Each row was made from one walk, in order. Every step used is in the known rows, and no mark comes twice. Write each row's walk.
Known rows:
vedi-loke-zudas-dilubaf-nofu: [  5  40   9  -4  66  18   7  -4  39  32  33  -1 -58 -26  30  -2   1  -2
 -11   1  11   5]
dilubaf-vedi: [ -9 -13  -1   2  -8   1  15   6  58  23  30  10   8  -4  -7   0   2   9
  -3   1 -16 -10]
vedi-funet-zudas-dilubaf: [ -4  39   7 -12  33  11   3 -26  -3  -9  38 -15 -36  -1  30  -9 -19  17
   9 -26  19  47]
loke-zudas-dilubaf-nofu: [  0  33  12  -1  57  20  -2   8  37  26  24  -3 -45 -24  24   5   1  -2
 -10   5  19   9]
biroz-nofu-loke-zudas-dilubaf-vedi-funet: [-17  40   1  -2   6   0  28  -6 -20  35  73   1 -30 -21  34  -7   4  22
  14 -21  -2  32]
zudas-dilubaf-nofu: [  3  21   5   7  61  22  11   1  42  19  33 -10 -38 -11  14  -5   0 -10
  -3   3  13  33]
nofu-loke-zudas-dilubaf-vedi-funet: [-24  42  -1   0  11   1  28   1   4  21  58  10 -40 -17  24  -5  10  22
  11 -21   8  15]
biroz-vedi-funet-zudas-dilubaf: [ -2  34  15  -8  -2  15   5 -31  -7 -11  44 -13 -51  -4  39  -6 -16  16
   6 -31  20  64]
biroz-vedi-funet-zudas-dilubaf-nofu: [  3  44  16   2  27  32  13  -8  23   6  57 -18 -36 -16  39 -12  -7   2
   6 -11   7  59]
biroz-vedi-loke-zudas-dilubaf-nofu: [  6  34  16   0  32  21   8  -9  31  31  38   0 -73 -30  38   0   3  -4
 -13  -3  11  20]
funet-vedi-loke: [  8  15  -8 -16 -10   1  12 -48  32   6  14  21 -19 -15   8 -11  -5   9
  -8 -13 -16   3]
dilubaf-nofu-funet: [ 16  48   1  12  44   3  12  14  10 -10  40 -22   0  -2   8 -26  17 -15
  -7   9   2   9]
vedi-loke-zudas: [  3  31   6 -17  10  -7  -6  -9  -9  20   0  12 -32 -24  25   3   2  13
 -11  -4  -3 -44]
biroz-zudas-dilubaf-nofu: [ 14  35  -4  12  69  16   2   5  21  36  38  -5 -28 -17  18 -10  -2 -12
  10   0  18  32]
funet-vedi: [ -2  -1   0 -12 -35   7  -5 -28  39  -5  -4  23  10 -12  -3   4  -4  11
  -6  -5   2  14]
nofu-loke-zudas: [  7  19   0  -5  -4   4   4  10  -4  29  -6  11 -14 -24  31  -3  28   7
  -1   2   9 -23]
loke-zudas: [ -4  17  12 -12  -5  -4 -19  11 -11  12 -14  10 -12 -20  17  15   4  11
  -8   3  12 -38]
nofu-funet-vedi-loke: [ 16  37  -9 -12   0  -7  16 -47  22  -9  29  11 -22 -10  10 -24   4   6
 -12 -15  -9   6]
dilubaf-nofu-loke: [ 18  18 -13  15  26  24  34  12  29  32  27  -6   3 -14  22 -28  36 -15
  12  10  -9  22]
vedi-funet-nofu-loke: [ -1  52 -16   7  11  23  57   8 -19   4  27  -7  25  -7  29 -40  33   1
  21  -2   6  40]
loke-zudas-dilubaf-vedi-funet: [-32  40   7  -5  11  -4  15   2  -4  10  53  10 -39 -15  15   7  -6  25
   6 -20   9   7]

Write each row's walk:
[ 17  18 -12  14  49  27  36  -1  41  35  37  -8 -34 -14  28 -26  31 -14
   8   1   7  42] : zudas-dilubaf-nofu-loke
[  0  27   7 -21  23   1  -6 -41  30  19  12  21 -77 -25  29   8  -8  17
 -18 -20  25   6] : funet-vedi-loke-zudas-dilubaf
[ -8  15   2  -3  22  16  33   0  74  43  39  13 -25 -19  27 -10  16  15
  -8  -3  15  12] : funet-nofu-loke-zudas-dilubaf-vedi
[  8  25  -2  -7 -21  -4   0 -29  29 -23  14  11   6  -6   0 -13   6   5
 -12  -7  10  17] : nofu-funet-vedi
[  9  20 -14  -1  38  -6  23 -31  43  45  55  13 -47 -12  15 -17  -6   8
   2 -20  -8   5] : biroz-zudas-dilubaf-vedi-loke
[ 11   8   5  -1 -39   1  18 -31  -7  11  26   5 -50 -10  24 -11   3   0
  -7 -16 -16  16] : biroz-vedi-loke
[ -8  54   1  -6  35  14  24  -6  -7  16  23   2 -49 -20  43 -11  16  12
   2 -14  37  31] : vedi-funet-nofu-loke-zudas-dilubaf
[ 13  58   8   5  64   3   4   7  16  -1  43 -17 -43 -11  24 -17  15  -9
 -16   1  24  12] : loke-zudas-dilubaf-nofu-funet
[  0  -1   2  -3   9   5  18 -11  48  60  55   8 -34 -22  32  -2   9  15
  -4  -9   0  18] : biroz-nofu-loke-zudas-dilubaf-vedi
[  8  48   7  -9  16   9  -3 -22  49  -6  27  11 -25 -23  17  -7   8   5
 -19  -3  23  20] : loke-zudas-dilubaf-nofu-funet-vedi
[ -6  46 -17   8   6  23  63  10  10  16  43  -2  31  -9  26 -40  34   6
  21  -1  -2  35] : dilubaf-vedi-funet-nofu-loke
[  0   9  -5  -6  33  -2  29 -33  58  32  52  10 -56  -7  12 -12  -5   9
 -10 -17 -14   5] : zudas-dilubaf-vedi-loke
[  0  45  -8  11 -23  25  57   2 -23   3  33  -5  11 -11  38 -38  37   0
  18  -6   6  55] : biroz-vedi-funet-nofu-loke
[ 24  40   4 -10  16   4  -1 -11   8 -22  27 -25  24   6  23 -29  -1   7
  -1  -6  -1  12] : nofu-funet-zudas
[ 10  39   1  -3  18  11   7 -28  55 -12  36   5 -19 -13   9 -16   6  -1
 -15  -5  17  39] : zudas-dilubaf-nofu-funet-vedi
[-18  67  -7   2  32  14  39   7  -4  11  52   1  20 -10  19 -25  -1  14
  19  -9  18  42] : biroz-zudas-dilubaf-vedi-funet-nofu
[ 15  49   2  11  67   6  14   1  22  -8  49 -22 -35  -1  15 -24  12 -14
 -11   0  18  31] : zudas-dilubaf-nofu-funet
[ -6  47 -16   7  24  24  64  -1  18  19  50  -2   2  -8  31 -38  29   6
  17  -8  11  52] : zudas-dilubaf-vedi-funet-nofu-loke
[ 10  31   1   0  18  16  10  21  13  39   8   6  -9 -32  34  -8  32  -1
   1  12   3 -20] : dilubaf-nofu-loke-zudas
